Known rows, with every step that occurs:
dafu vosi futeda: -13.9 -0.2 -4.8 28.9 -24.8 -9.4 -21.1 -8.1 29.0 -13.4 -12.3 7.3 38.8
 16.2 3.2 -0.5 -9.6 8.6 -6.0 -1.9 -4.5 9.5 12.2 -12.0 -31.0 2.6 -9.3
 -5.3 8.6 3.5 -16.9
dafu vosi futeda deris lurof: -19.7 -6.4 -29.0 46.9 -45.5 -1.3 -10.6 -32.0 41.6 -16.7 -37.2 28.9 29.4
 17.4 -6.6 -14.0 -33.8 5.9 -2.7 -2.1 -29.3 23.4 4.2 -12.1 -36.1 -7.9 1.7
 -12.5 32.0 -13.6 -23.2
vosi gisefet: 14.7 -8.5 5.6 19.3 5.6 11.8 -14.8 -10.5 -3.2 3.0 -1.3 11.0 15.9 1.4 0.5
 -5.4 -4.2 3.9 8.0 9.1 2.0 1.4 8.0 7.1 -4.7 -7.4 -6.9 10.9 -6.5 -2.3 6.9
dafu vosi filob: -9.5 6.4 6.4 28.2 -14.7 -28.0 -20.5 -16.8 32.8 -11.7 -5.6 -1.0 26.9 -5.3
 9.3 -3.8 -3.8 -2.7 2.3 -23.6 -0.6 38.9 10.9 14.4 -15.1 17.7 8.9 -8.7
 20.3 24.6 -14.9
dafu vosi filob deris: -16.5 -9.8 1.9 28.2 -19.4 -24.3 -31.0 -11.4 34.3 -19.8 5.1 -15.4 33.4
 2.6 10.6 -1.2 -4.6 7.8 15.5 -14.2 -14.6 45.0 11.0 14.8 -18.0 25.4 13.4
 -9.0 7.2 27.9 -17.0
gisefet vosi dafu: -22.5 -8.1 0.3 2.8 4.2 23.9 -1.3 -9.2 22.4 -1.0 -8.9 16.1 20.6 30.6 32.5
 4.1 -3.1 -4.0 11.4 0.1 17.9 -7.3 22.1 12.6 -1.4 27.3 8.0 -9.3 13.8 -1.5
 19.3
filob deris gisefet: -15.4 -13.8 -4.8 10.8 -8.2 -20.0 2.7 6.8 7.3 -0.7 1.1 -6.8 -12.0 7.4
 12.4 9.4 -0.5 9.2 17.7 23.0 -14.5 6.4 5.6 -4.6 -5.9 9.5 9.3 2.6 1.6 9.6
 -2.0
vosi filob deris: -11.5 -15.8 -9.1 6.3 -4.3 -1.9 -13.4 -6.4 7.6 -15.0 4.2 -19.7 12.5 -2.7
 10.4 -1.3 4.6 8.9 28.4 2.6 -13.4 20.9 9.2 18.8 -9.8 16.1 21.5 -11.0 2.0
 16.7 -3.4
futeda deris filob: -7.9 -5.9 10.9 12.9 -1.4 -12.2 1.2 -23.9 26.4 -1.6 -43.5 16.2 -32.5 -1.5
 -20.7 -13.0 -6.6 -30.9 -2.8 -6.0 -13.0 5.6 -12.9 -4.1 8.7 10.6 3.0 -9.5
 26.9 -10.8 -11.9
gisefet deris: -11.2 -4.4 -8.3 14.0 22.8 13.1 4.5 -8.4 -7.2 11.1 -8.3 -2.2 2.7 14.7
 12.0 -17.0 -0.6 -8.5 -28.3 -1.4 11.9 -1.9 -7.6 18.8 6.9 5.6 0.3 -0.5
 -10.9 -4.7 4.5
babi vosi: 9.6 18.4 16.0 11.8 -10.4 -22.3 -7.4 -7.3 11.8 -4.6 27.7 3.3 14.3 12.8
 19.6 14.1 -0.3 3.8 9.3 -13.2 19.4 2.1 9.2 -1.1 -2.1 3.0 -1.8 -8.8 8.2
 -11.0 17.7
gisefet vosi: -12.7 -5.7 -5.3 -0.5 7.7 11.9 3.0 -0.4 18.2 2.6 0.7 15.5 8.5 29.3 28.8
 3.5 -9.0 -8.4 2.5 -6.3 19.0 11.2 8.5 19.1 11.0 26.4 8.1 -4.2 11.0 -4.1
 9.8
filob deris: -6.2 -16.6 -3.2 0.8 -4.6 4.1 -10.5 5.9 0.6 -7.1 10.6 -14.6 6.6 8.6 0.7
 3.4 -0.6 9.2 12.2 11.7 -13.1 5.9 0.4 0.7 -4.0 6.3 4.8 -0.3 -12.4 2.1
 -2.5
dafu vosi: -4.5 7.3 11.5 20.4 -14.1 -21.6 -16.5 -5.6 26.8 -3.7 2.2 4.7 21.7 5.0
 -0.5 -0.3 -9.5 -3.4 -12.9 -15.2 -1.1 23.6 2.4 -4.7 -7.9 9.3 -7.7 2.4
 5.9 10.2 -13.9
lurof deris futeda vosi filob: -13.1 7.0 -17.2 8.6 -22.8 22.4 -1.7 6.4 23.2 -25.2 -19.8 22.4 17.3 -6.5
 30.7 0.7 2.3 5.1 2.0 -11.4 -42.4 27.5 -10.5 9.5 -41.4 12.3 28.2 3.6
 16.2 7.5 -5.7
lurof deris: 3.0 3.4 0.7 -10.1 1.5 10.0 -20.2 6.9 -2.9 4.9 8.0 1.6 8.9 5.9 2.4 23.8
 1.4 -0.6 6.5 8.8 -17.5 -1.1 -5.7 -8.4 -6.4 6.7 12.7 8.0 -11.9 1.5 -5.7
futeda vosi dafu: -19.2 -0.5 15.4 -0.3 -26.9 32.0 1.3 -2.4 8.1 -2.8 -17.2 6.4 19.4 1.7
 10.4 -5.1 9.8 -2.4 0.2 -6.9 -10.6 -11.4 16.6 -6.2 -21.5 -2.5 2.6 6.0
 13.5 -0.2 10.3
deris lurof: -5.4 -4.1 -22.3 11.3 -12.2 4.9 10.8 -10.8 -4.0 -9.8 6.1 13.5 -8.9 0.1
 -2.8 -0.7 -23.1 31.1 6.5 15.5 -20.1 16.0 -2.8 6.7 -7.0 -11.3 16.5 -3.4
 9.1 -5.8 -9.7
deris gisefet vosi: -22.3 -3.9 -7.1 11.9 2.7 -11.5 14.2 -0.1 25.0 9.9 -9.7 22.5 -11.5 28.2
 40.7 8.2 -10.4 -8.8 8.8 7.0 17.5 13.7 13.9 12.1 8.4 27.4 12.0 -1.1 25.5
 2.5 12.4
lurof deris futeda: 3.6 3.2 -20.5 4.0 2.3 7.2 -4.1 9.5 11.2 -20.0 -4.3 20.4 3.2 2.9 13.2
 12.8 -6.8 12.9 -4.0 9.9 -32.7 3.7 -20.8 -9.1 -26.4 6.6 9.4 4.9 -10.9
 -3.1 -7.1
deris futeda vosi filob: -16.9 3.5 -16.9 18.7 -25.6 11.5 19.3 0.6 25.2 -29.4 -27.5 19.7 6.4 -12.1
 27.9 -22.4 1.6 6.6 -5.3 -19.4 -25.4 29.2 -4.1 18.1 -33.7 6.0 14.0 -5.3
 27.2 6.0 -1.5

Rows:
5.2 -4.3 -6.6 31.7 -18.9 28.4 8.9 0.8 15.9 -18.8 -21.5 35.7 18.5 1.6
 18.8 -24.5 -7.9 9.6 -11.5 -1.6 -22.6 15.1 -4.4 7.6 -31.6 -11.7 -8.2
 18.2 4.3 -9.3 5.8 -> deris futeda vosi gisefet
-2.5 2.6 -14.6 32.3 -15.8 -27.7 -4.8 -8.8 32.5 -43.7 18.2 0.1 19.9 7.5
 40.6 3.8 -4.1 26.5 26.8 -8.3 -8.1 28.3 2.9 18.9 -30.0 18.0 15.0 -23.4
 12.5 -0.1 12.3 -> babi vosi filob deris futeda
-20.8 -15.3 -12.0 17.5 -9.1 -24.4 -1.7 -4.5 13.5 -9.4 -7.3 -12.6 -7.0
 -2.9 22.3 5.1 5.1 10.6 34.1 14.6 -13.9 22.7 12.9 11.0 -12.2 17.9 26.2
 -9.2 16.5 23.7 -1.8 -> vosi filob deris gisefet
-16.4 -10.7 -18.0 42.2 -20.4 -27.7 -13.8 -8.5 46.5 -42.2 -7.8 1.3 26.5
 0.4 19.9 -11.2 -13.1 19.1 3.8 -12.2 -30.3 49.1 -5.0 14.9 -36.4 24.5 8.7
 -12.8 10.3 22.3 -19.0 -> dafu vosi filob deris futeda
-22.2 -12.6 0.6 5.2 -29.5 18.5 -8.1 2.5 12.2 -14.0 -3.8 -13.0 21.4 -1.0
 17.8 -6.3 8.7 1.4 19.1 -10.3 -22.3 29.1 10.4 19.7 -18.3 13.9 24.4 -1.2
 11.9 14.1 -2.2 -> futeda vosi filob deris
-6.8 3.9 -1.8 1.0 -4.0 -13.4 -8.7 6.5 3.1 10.2 -2.8 9.7 -9.0 5.0 14.8
 29.0 0.6 0.3 12.2 21.1 -19.8 1.6 -0.1 -15.3 -8.8 9.0 18.3 10.2 2.2 8.0
 -4.0 -> lurof deris gisefet
-21.8 -4.8 -9.1 17.8 -7.2 -8.2 14.5 -14.6 41.8 15.6 -40.6 31.7 -14.1
 29.7 31.6 -5.1 -12.0 -41.3 5.1 -8.0 11.3 11.0 9.8 8.3 9.6 28.3 7.4 -3.6
 38.2 -9.7 15.0 -> futeda deris gisefet vosi
-5.1 -15.8 -24.3 14.8 -3.8 -0.3 7.6 9.5 12.8 -30.8 -0.1 3.2 0.4 5.6 10.0
 -7.3 -9.1 21.5 1.4 12.6 -29.5 10.6 -15.2 1.8 -23.2 7.2 -1.1 -3.2 -11.1
 -2.9 -5.3 -> filob deris futeda
-30.8 -18.1 -10.5 19.6 -4.7 12.1 -2.2 -25.2 44.6 -9.0 -56.2 34.0 -7.1
 37.7 11.6 -9.9 -16.1 -26.2 6.7 1.6 4.3 3.0 4.7 6.6 -2.9 30.9 7.8 -22.1
 42.2 -22.7 -4.4 -> gisefet vosi futeda deris filob
-1.1 -16.8 -24.5 44.8 15.9 29.8 0.5 -29.8 -13.3 4.7 -4.9 22.2 10.2 17.5
 11.0 -23.9 -27.8 26.3 -14.2 23.6 -4.4 15.3 -3.3 32.3 -4.7 -12.9 10.4
 6.5 -10.8 -12.7 3.2 -> vosi gisefet deris lurof
-31.4 -9.2 -2.4 19.2 -10.0 3.8 9.9 -23.5 46.5 9.9 -50.0 31.1 -2.5 30.8
 35.6 -2.7 -4.7 -38.3 14.1 -1.9 11.5 -9.2 22.2 1.0 -3.9 30.7 6.8 -9.3
 40.7 -7.8 24.8 -> futeda deris gisefet vosi dafu
-10.6 -20.5 -24.7 11.7 -15.2 8.4 1.3 -4.5 -2.4 -15.7 17.1 -1.3 -1.8 8.8
 -1.7 2.6 -23.6 40.6 20.2 26.3 -33.5 21.0 -3.2 8.2 -10.8 -2.5 20.8 -3.3
 -4.0 -3.5 -13.3 -> filob deris lurof
-17.8 -13.9 -6.4 19.2 -13.2 1.2 -3.3 -24.4 26.6 -12.3 -58.2 18.5 -15.3
 8.9 -16.6 -13.7 -6.6 -18.2 4.1 6.6 -15.3 -8.0 -3.3 -12.6 -14.4 4.8 -0.2
 -19.1 32.9 -17.5 -13.6 -> vosi futeda deris filob
-13.9 -1.4 -5.9 35.3 -33.5 -5.9 -21.2 -20.9 44.3 -6.5 -42.5 16.3 37.7
 16.2 -4.7 -12.9 -11.2 -25.1 -9.6 -16.7 -10.6 7.4 5.9 -18.8 -29.1 3.1
 -13.2 -8.3 22.6 -8.1 -12.3 -> dafu vosi futeda deris
-5.9 -11.2 -13.2 66.4 0.7 6.6 -16.6 -36.1 13.6 -0.7 -3.6 26.7 31.7 22.3
 10.0 -23.2 -36.9 23.5 -27.3 8.0 -4.8 38.3 -1.1 28.5 -12.7 -3.4 2.7 8.5
 -3.3 -2.7 -12.8 -> dafu vosi gisefet deris lurof
-27.9 -2.1 -26.8 32.5 -3.1 25.0 22.5 -8.8 17.6 -19.2 -36.4 17.7 8.8 1.5
 40.2 -39.9 1.1 -2.8 -33.0 -20.3 -12.0 27.0 -13.4 35.7 -26.9 11.5 14.0
 -4.8 18.1 -0.2 3.9 -> gisefet deris futeda vosi filob
-28.4 -17.8 -43.4 25.1 -23.9 33.0 8.5 -26.4 34.3 -9.7 -38.4 40.0 15.4
 41.4 21.3 -11.8 -33.1 1.5 13.6 8.3 -8.3 9.3 9.8 11.8 -18.1 9.4 17.2
 -18.7 36.2 -30.2 1.4 -> gisefet vosi futeda deris lurof
-26.4 -1.3 -12.0 7.9 3.0 -7.3 -10.8 -4.7 28.9 6.7 -11.4 21.4 3.4 22.8
 51.8 27.8 -2.5 -8.8 31.1 7.5 1.6 26.3 17.2 21.0 -5.5 44.6 42.9 -5.6
 26.9 18.4 6.2 -> lurof deris gisefet vosi filob
-16.9 1.6 -6.3 3.6 -25.5 38.6 -2.4 7.1 18.9 -22.3 -22.3 27.1 22.6 5.2
 24.0 7.8 3.6 9.8 -5.9 3.6 -44.0 -6.8 -5.4 -15.5 -46.5 4.4 10.4 10.2 2.4
 -3.7 2.8 -> lurof deris futeda vosi dafu
-28.2 -20.0 -10.4 11.9 -1.4 -7.7 4.7 5.8 25.8 2.6 1.4 8.2 -4.3 38.0 40.1
 11.7 -10.9 0.2 21.4 17.0 3.6 18.4 15.5 14.5 5.6 35.0 17.4 -0.9 11.9 4.5
 9.6 -> filob deris gisefet vosi
-0.5 -5.5 7.6 53.8 13.3 1.6 -25.8 -25.8 15.3 8.9 -9.3 13.2 41.4 21.4
 13.5 -22.3 -13.6 -8.7 -34.6 -6.1 13.3 23.0 2.9 22.7 -6.4 7.4 -13.6 12.5
 -12.2 4.8 -3.6 -> dafu vosi gisefet deris
-29.2 -5.7 -14.8 23.7 -7.6 -13.8 8.8 -25.7 48.4 9.0 -50.2 26.9 -8.6 18.7
 41.0 -9.5 -6.0 -42.6 21.3 -16.6 12.0 26.4 17.1 26.0 2.7 37.8 24.4 -15.9
 53.1 5.1 16.3 -> futeda deris gisefet vosi filob
-18.9 -7.0 -19.9 24.5 -24.8 -6.3 8.2 -14.5 24.5 4.5 -55.3 19.3 -4.3 9.8
 8.2 -7.8 -2.1 -21.1 10.1 11.9 -10.3 -15.8 9.6 -20.4 -25.2 -4.6 -1.0
 -8.3 31.7 -11.7 3.6 -> vosi futeda deris gisefet
-0.1 -5.1 -12.4 68.4 12.7 -1.8 -8.6 -20.9 30.1 -14.9 -21.1 31.7 33.3
 18.9 22.8 -33.4 -23.3 4.9 -45.9 -5.3 -3.4 28.3 -12.8 22.2 -24.4 6.6
 -20.1 8.7 -10.3 -1.6 -5.2 -> dafu vosi gisefet deris futeda
-11.6 3.2 -11.7 12.2 -23.9 17.0 22.9 11.2 18.4 -21.6 -18.5 24.8 1.5 -2.0
 16.6 -18.0 -3.9 5.5 -19.7 -11.6 -26.0 13.6 -13.3 0.9 -27.0 -3.0 -3.4
 6.8 13.9 -8.2 -0.3 -> deris futeda vosi
-30.6 -5.1 -15.1 26.7 -5.2 41.0 23.3 -6.5 15.3 -16.7 -36.1 22.4 15.6
 12.7 33.2 -33.1 0.1 1.9 -40.4 -6.8 -13.7 -8.0 -8.3 12.6 -32.5 3.2 -3.4
 0.6 5.2 -10.3 12.7 -> gisefet deris futeda vosi dafu
-16.8 -12.2 -14.7 12.6 -28.0 20.5 14.5 16.7 18.4 -28.8 -7.8 10.3 9.1 6.5
 17.4 -14.8 -5.2 14.3 -8.3 0.4 -39.2 19.6 -12.5 2.3 -30.8 4.2 2.0 6.2
 1.0 -5.3 -4.3 -> filob deris futeda vosi
